Each row was made from one small tree. Brackets hold a mark, then the marks that hang from it, in alphabetical order. Every link used is in the known rows. Write each row's tree.
Known rows:
{A M}: [ -8,  17,   9,   4,   7,  11,   3,  -4,  10,  10,  -3,   7,  -4,   2,   6,
 -14, -14,  -3,  12,  -1,  27, -10,  -9,   0, -18,   0]
{M J V}: [ 13,  -6,  11,  14,   6,   6,   0,   9,  14,  16,  11,  24,  18,  12,  19,
 -21,   7,  22,  22, -20,   7,   5,   0,  -7, -37, -13]
{V {A M} {U C}}: [-23,  -4,  -1,  18,  25,  15,   4,  15,   1, -18,  13,   5,   7,  -9,   0,
 -45,   0, -28,  -2,  -8,  18,  -5,   6,   9, -14,  10]
{U {M V}}: [ 13,  13,  16,   7,  11,   6,  -7,   2,  16,   2,   7,   7,   7,   9,  25,
  -9,  -7,  19,  19, -10,  16,   7, -32,   5, -26, -12]
{B {J V}}: [ 19,  -8,  20,  12, -17,   7,   7,  -3,   4,  14,  -3,  20,  17,  18,  25,
 -22, -14,   4,  17, -20,  25,   8,  14, -11, -20,  -5]
{B J}: [  6,  -8,   7,  -5,  -8,  -7,   9,   0,   3,   7,  -2,  17,   9,   6,   5,
 -13, -10,   4,  24,  -1,   9,   3,   8, -13, -16,  -3]
{M J {U C} {V A}}: [ -3, -19,   2,  12,  17,  33,  -9,  11,   2,  -6,  20,  23,  16,   5,   7,
 -50,  27,   5,   7, -26, -13,  21,   1,  -5, -12,  15]
{U C}: [  3,   4,   4,   6,   4,  17,  12,   8, -15,  -1,  15,   6,   2,   3,  -6,
 -16,  17, -12,   6,   0,   2,  -2,  -6,  -9,   1,  15]
{B {J {V M U}}}: [ 21,  -6,   9,  46,  -3,  10,   5,  -1,  10,  -7,  -2,  26,  44,  17,  22,
 -43, -27,  -3,  26, -13,  43,   2,  29,   5, -38,  -1]
{V {A {U C E}} M}: [-19, -15,  15,  33,   2,  26,  34,  15, -25, -23,  14,  13,   8,  11,  29,
 -40,  -4, -36,  10,   1,   4, -11,  30,  15,  -6,  37]
{U V}: [ 25,  14,   5,  -5,   6,  -5,  -5,   0,  -7,  18,   8,   2, -12,  -8,  -7,
  -8,  13,   6,  11,  -3,   7,   0,  -7,   6, -14,   8]
{B {J {V A}}}: [  7, -27,  23,  12, -14,   9,   4,   5,   0,  10,  -3,  13,  12,  12,  32,
 -33, -14,   0,   9, -30,  13,  21,  24,  -4, -13,  -1]
{V {A {U E}}}: [-10,  -7,  23,   4,  -4,  -3,  26,  16, -19, -10,   8,   4, -11,   7,  31,
 -27,  -4, -27,   1,  -7,   1,   3,  25,  17,  -3,  24]
{V A {U C E M}}: [-12,  -8,  20,  17,  26,  12,  15,  23, -24, -21,  19,  -1,   6,  -2,  27,
 -36,  -7, -38,  -2,  10,   5,   1,  -8,   6,  -3,  16]
{A {M U}}: [ -2,  27,   2,  -3,  11,  23, -10, -13,  12,   0,  -6,   6,  -6,   1,  -8,
 -25,  -8,  -4,   9,   3,  24,   2, -16,   3,  -6,  16]
{U E V}: [ 24,  10,  17,  -3,   9,   0,   6,   2, -21,  25,  11,   5, -11,   5,  17,
  -5,   2, -14,   7,   6,   2,  -6,  -2,   2, -10,  11]
{M J {V {U E}}}: [ 16,  -7,  16,  26,  19,   0,   9,  17,   4,   4,  18,  31,  31,  19,  37,
 -35,  -3,  -5,  16, -11,  12,   0,  12,   1, -43,  -9]
{C {U {V A {M J}}}}: [ 15, -27,  10,  12,   6,  -9,   9,  11,  -4,   1,   3,  18,  23, -10,  18,
 -38,   7,   7,  31, -10,  17,   2,  22,  13, -36,  28]
{J {V {U C}}}: [ 20,   8,   9,  32,   6,  20,   9,  12,  -9, -12,  21,   9,  20,  10,   6,
 -39,  14, -21,  -2, -15,  26,   4,   7,   2, -12,  13]
{U M}: [  4,  16,  17,  -1,   5,   1,   1,   6,   0,   1,   0,  -3,  -5,  -4,   9,
  -7, -10,   5,  16,   9,  19,  -1, -30,  -2, -11,   2]
{C {U {M J {V A}}}}: [  4, -25,  23,   0,   9, -10,   6,  13,  18, -14,   5,  19,  27,   2,  45,
 -33,   0,  17,  28, -23,  15,  18,  -9,   9, -38,   5]
{M J}: [  4,  -5,  12,   5,  -1,  -1,   8,  14,  -2,  15,   5,  13,   8,   0,   2,
 -18,   3,  11,  17,   0,  12,  -2,   1, -15, -23,   3]
{M {V {A {U E}}}}: [  0, -10,  22,  13,   2,   3,  18,  12,  -1,  -9,  13,  14,   1,  20,  46,
 -31,  -1, -15,   5, -27,  -2,  11,  21,  25, -15,  10]
{J V}: [ 23,  11,  23,  17, -10,  16,   3,   3,  -3,  13,   4,   5,   4,  16,  19,
 -19,  -1,   1,   3, -19,  24,  10,   2,  -1,  -9,   6]

Write each row's tree:
[  2, -16,  12,  26,  27,  19,   9,  19, -12, -14,  30,  14,  20,  18,  35,
 -45,  10, -33,  -4, -21,  -8,  13,  16,  13, -11,   9] => {M {V A {U C E}}}
[ -9,  -7,  12,   9,  10,  14,  11,  16,  -6,   0,  12,  14,   9,  -7,   3,
 -20,   3,   4,  21,  12,  16, -16, -27, -22, -24,   4] => {U C {M J}}
[ 15,   1,  11,  20,   0,  41,   2,   4,  -8,   1,  13,  21,  17,  11,   2,
 -43,  19,  -5,   6, -14,  16,   8,  -2, -17,  -9,  23] => {M {J V} {U C}}
[  4,   8,  -5,  39,  18,  19,  12,  11,  -7, -20,  16,  13,  27,   2,  -7,
 -37,   4, -18,  15,   8,  22,  -9,   9,   7, -18,  19] => {V M {U C}}
[  9,   7,   9,  -1,   4, -19,   9,  11,   6,  -4,   6,  15, -10, -20,   1,
 -18,   1,  18,  27,   3,  27, -23, -17,   6, -48,   4] => {A {U {M J} V}}
[ 13,   5,  33,  -8,   1,  -7,  25,   2, -13, -14,   0,   4,  11,  11,  43,
  -9, -13, -23,  21,  16,  22,   0, -16,   5,  -9,  25] => {C {U E M}}
[ -1, -14,  25,  21,  18,  25,  15,  13,  -4,   5,  20,  28,  20,  17,  43,
 -23,  -4,  -3,  21,   0,   5, -13, -23, -19, -34,  -7] => {U C E {M J V}}
[ -4,  17,   5,  14,   4,   6,   7,  -7,  32, -12,   3,  24,   2,  11,  22,
 -24,  -8,   6,  19, -25,  30, -12,   2,  20, -41,  -6] => {A {M V} U}
[-25,   2,   9,   5,   1,   0,  12,   6,  12, -15,  -3,   6, -13,  -7,  12,
 -32, -13, -10,   7, -16,  24,  -6,  12,  21, -19,  12] => {V {A M U}}
[ 17,   5,   3,   8,  10,  19, -12,   0,  17,   6,   8,  25,  16,  11,   7,
 -34,  12,  21,  19, -17,   4,  18,  -7,  -5, -25,   4] => {M J U V}
[ 33,   7,   5,   8,   3,  -8,   9,  -6,  -2,  -5,   2,  12,  18,  -1,   9,
 -19,   6,   0,  32,   1,  24,  -2,   7,  19, -25,  30] => {C {U {V M}}}
[ -8,  -5,  24,  21,  -5,  20,  18,  14,  -6, -26,  13,   3,  -4,   0,  26,
 -40,   1, -14,   0, -21,  24,   1,  -4,  13, -11,  19] => {J {V {A {U C M}}}}
[ 15,  -7,  10,  38,   7,  17,  12,  20,  -5,  -5,  21,  22,  31,   7,   7,
 -46,  14, -11,   5, -16,  29,  -5,  12, -11, -30,   5] => {M {J {V {U C}}}}
[  4, -25,  20,  26,  12,  10,   7,  14, -19,  26,   8,  18,   9,  -1,  30,
 -32, -11,  -4,  19,   1,   3,  -9,  22,   2, -31,  14] => {U E {V A {M J}}}
[-15,   2,   5,  13,  21,   1,  -3,  12,   9,  -9,   3,   2,   3,  -8,   7,
 -38, -14, -16,   0, -10,  25,   2,   8,  18, -19,   2] => {V {A M} U}
[  0,   1,  14,  13,   3,  -6,  10,  10,  24, -13,   6,  27,  11,   2,  25,
 -25,  -5,  25,  30, -16,  26, -10, -16,   7, -53, -10] => {A {U {M J V}}}
[-10, -12,  25,  12,  12,  20,  22,  17, -22,   4,  14,  19,  10,   7,  27,
 -19,  -7, -16,  18,  21,  10, -20, -22, -25, -19,   6] => {U C E {M J}}
[ 15,   4,  13,  -2,  11,  -7,  -5,   9,   2,  19,   5,  10,  -5, -17,   2,
 -11,  -2,  21,  25,   7,  18, -15, -29,  -8, -38,  -4] => {U {M J} V}
[ 22,   0,  11,  29, -11,  33,  -5, -17,   7,   2, -10,  26,  29,  21,  17,
 -39, -21,   4,  26, -11,  30,  14,  15,  -3, -18,  16] => {B {J {V {M U}}}}
[  0,   1,  23,  25,  -2,  22,   3,   1,  15,  20,  -4,  23,  13,  10,  26,
 -31, -19,   8,  15, -19,  45, -14,   2, -12, -39,  -9] => {A {M {J V}}}
[ -9, -16,  28,  14,  20,  28,   7,  13, -12,  -3,  21,  10,   5,  15,  49,
 -27,  -4, -17,   4, -10,  -7,   7, -17,   2,  -7,   3] => {U C E {M {V A}}}
[ 18,  10,  20,  43,   3,  62,  10,  -7, -24,  -3,  10,  18,  22,  30,  28,
 -42,  -2, -31,   7,   2,  19,   4,   8,  -2,   5,  38] => {J {V {M {U C E}}}}
[-10,  -4,   9,  24,  -5,   5,  15,  12,  -1, -18,   1,   6,   3,  -2,  11,
 -35,  -7,  -3,  15, -10,  16,   1,  26,  24, -16,  26] => {V {A U} M}
[ -4, -11,  15,   7,  -3,  28, -11, -14,  17,   3, -13,  20,  10,   9,  24,
 -47, -26,  -4,   8, -27,  29,  18,  12,   0, -13,   6] => {B {J {V {A {M U}}}}}
[  7,  17,  13,   9,   3,  -3,   8,   2,  23, -20,   7,  13,   1,   6,  24,
 -17,  -5,  14,  21, -15,  23,  -2, -21,  19, -34,  -4] => {A {U {M V}}}
[ -4,   1,   7,  -2,  16,   4, -10,   1,   5,  18,   2,   1, -18, -15,   6,
 -22,  -5,   0,   5, -15,  14,  -4,  -3,  13, -19,   2] => {U {V {A M}}}
[ 23,  -5,  12,  22,  -6,  -3,   5,   3,   8,  -5,   3,  20,  28,  14,  18,
 -35, -14,  -6,  14, -20,  34,   9,  22,  -1, -29,  -6] => {B {J {V U}}}
[  9,   3,  26,  24,  11,   5,  -4,  17,   1, -11,   6,  -5,   8,  -2,  28,
 -40, -15,  -6,  -3, -18,  33,  18,  -7,  19, -17,   3] => {J {V A {U M}}}
